Known rows, with every way that one mark hangs from another:
M(C D X(S)): [ 0.31  3.20  1.95 -2.22 -2.19  0.06 -0.16 -2.69  0.84  1.21  1.32 -1.73
  1.04 -2.35  1.90  2.15 -1.20 -2.17  0.50]
M(C(S(J)) D X): [ 0.79  0.84  2.10 -1.37 -2.12  0.29 -0.01 -3.57  1.44  1.86  1.18 -2.14
  1.92 -1.34  0.92  2.30 -1.27 -1.15  1.74]
J(S(D(M))): [-0.22  1.61  3.14 -0.55 -0.94 -1.37 -1.77  0.02  0.67  0.93  1.31 -2.44
  1.89  0.21  2.15  2.37 -1.76  0.91 -1.24]
C(M(D)): [-0.79  2.76  2.73 -1.25 -0.37  0.40 -0.89 -1.20  0.31 -1.24  1.14 -3.20
  1.83  1.33  1.03  2.22 -0.86 -0.96 -0.56]
X(S): [-1.16  3.61  2.93 -1.80 -0.93 -1.11 -0.92 -2.31  0.22  1.18  1.11 -2.49
  1.80  0.15  1.93  1.80 -2.04 -0.05 -1.05]
J(S(D X)): [-1.20  1.28  3.33  0.17 -0.41 -1.42 -1.45  0.61 -0.23  4.51  1.26 -3.15
  2.03 -0.80  1.57  1.99 -1.81  0.11 -1.57]
J(S): [-0.57  1.31  2.99 -0.13 -0.82 -0.89 -1.36 -0.39  0.65  1.01  0.98 -3.16
  2.11  0.84  1.87  1.66 -1.34  1.33 -0.75]
S(D X): [-1.87  2.62  2.91 -1.06 -0.19 -1.34 -1.14 -1.00 -0.11  4.92  0.95 -2.82
  1.63 -1.23  1.13  2.20 -1.57 -1.25 -1.43]
X(S(D(M) J)): [ 0.02  3.25  2.95 -1.46 -0.79 -1.69 -1.61 -1.42  0.60  1.77  1.67 -1.46
  2.09 -0.90  2.00  2.64 -3.03  0.12 -0.87]
C(M(X) S): [-0.29  0.86  2.96 -1.43 -1.21 -0.67 -0.26 -4.17  1.07 -1.73  1.86 -2.86
  2.31  0.67  0.82  1.22 -1.61  0.79 -0.11]
D(M(C(S(J X)))): [ 1.73  0.52  1.87 -1.65 -1.08 -2.32 -1.61 -2.22  1.13  2.30  1.08 -1.37
  2.16  0.65  1.43  1.81 -0.34  1.71  0.51]
D(M(C X(S))): [ 1.97  2.35  1.46 -2.70 -2.01 -1.89 -1.19 -2.92  1.65 -0.55  1.53 -0.70
  1.20 -1.40  2.48  1.56 -0.80  0.54  0.03]
S(J X): [-0.07  1.37  2.21 -0.33 -0.20 -1.25 -1.64 -0.69  0.46  4.51  0.78 -2.64
  2.36 -0.36  0.90  1.66 -1.28  0.62 -0.30]
M(C(S(J)) D): [ 0.15  1.49  2.45 -1.22 -1.30  0.17 -0.36 -2.67  0.87  1.96  0.69 -2.33
  2.07  0.55  0.99  2.61 -1.05 -0.88  1.35]
M(C X): [ 1.11  1.66  1.50 -1.68 -1.51 -0.55 -0.47 -3.46  2.06  0.32  0.92 -1.76
  1.17 -1.02  1.74  1.35 -0.40 -0.53  0.64]
D(S): [-1.15  2.83  2.88 -0.64 -0.66 -0.34 -0.66 -0.68  1.11  0.92  0.49 -1.78
  1.59  0.96  1.76  1.78 -1.36  0.04 -0.97]
M(C D): [-0.20  2.81  2.00 -1.67 -1.11  0.38 -0.61 -1.62  0.79  1.23  0.44 -2.37
  1.14  0.29  1.55  2.45 -0.06 -1.92  0.59]

Rows:
[-0.47  1.40  3.27 -1.28 -0.99 -1.49 -1.16 -2.67  0.97  1.91  1.38 -2.14
  2.49  0.32  1.16  2.71 -2.52  0.62 -0.04]
C(S(D(M) J))
[ 2.38  0.28  1.70 -1.92 -1.97 -1.57 -1.07 -3.66  2.17  0.04  1.40 -1.10
  1.97 -0.43  1.60  1.68 -0.79  1.43  1.20]
D(M(C(S(J)) X))
[-0.77  1.90  2.72 -0.16  0.03 -1.13 -1.42 -0.63  0.31  5.56  1.04 -2.54
  2.18 -1.42  0.87  2.35 -2.22 -0.69 -0.72]
S(D J X)
[ 0.15  1.05  2.95 -0.62 -1.52 -1.32 -1.48 -0.52  1.13  0.98  1.63 -2.26
  1.80 -1.35  2.13  2.17 -1.98  0.60 -0.90]
J(S(D(M(X))))
[ 2.33  1.30  1.65 -0.51 -0.56 -1.84 -1.78  0.50  1.63  2.42  0.80  0.01
  1.80  0.19  1.96  1.71 -0.25  1.48 -0.21]
D(M(C) S(J X))
[ 2.14  1.43  1.77 -1.26 -1.24 -1.16 -1.22 -2.28  2.16  1.07  1.47 -0.84
  1.62 -1.75  1.75  2.40 -1.60 -0.19  0.57]
S(D(M(C X)) J)
[-0.10  2.54  2.89 -0.05 -0.27  0.83 -0.83  0.09  0.84 -1.00  1.13 -2.05
  2.17  1.34  1.07  2.34 -1.52 -0.47 -0.46]
C(M(D(S(J))))
[ 0.11  0.75  3.12 -0.56 -0.26 -0.66 -0.78 -3.22  0.94 -1.08  1.60 -2.82
  3.02  2.32  0.59  1.68 -1.99  1.61  0.05]
C(M S(J))
[ 3.01  1.17  1.45 -0.85 -1.54 -0.95 -1.07 -1.04  2.75 -0.30  1.08  0.33
  1.54 -0.80  2.18  1.68 -0.85  1.16  0.64]
D(M(C X) S(J))
[-0.22  1.79  2.54  0.33 -0.25 -0.94 -1.22  0.48  0.91  3.99  0.66 -1.59
  2.20  0.00  1.23  1.69 -1.58  0.71 -0.81]
D(S(J X))
[ 0.97  1.54  2.19 -0.35 -0.56 -1.72 -1.96  1.11  1.13  2.91  0.87 -0.79
  2.11 -0.02  1.68  1.88 -1.08  1.78 -0.88]
D(M S(J X))
[ 1.31  2.54  2.26 -1.39 -1.31 -0.92 -0.38 -3.26  1.62  1.83  1.69 -1.02
  1.55 -2.62  1.86  2.02 -2.52 -1.22  0.41]
M(C X(S(D J)))
[-0.50  0.83  3.20 -0.46 -0.42 -0.48 -0.95 -1.51 -0.21  2.22  1.60 -3.25
  2.94  0.87  0.13  2.13 -1.58  0.17 -0.10]
C(M(D) S(J X))
[ 0.12  0.29  3.02 -0.39 -0.09 -1.38 -1.10 -2.18  0.35  1.61  1.63 -2.88
  3.06  1.47  0.34  1.43 -1.69  1.76 -0.32]
C(M S(J X))
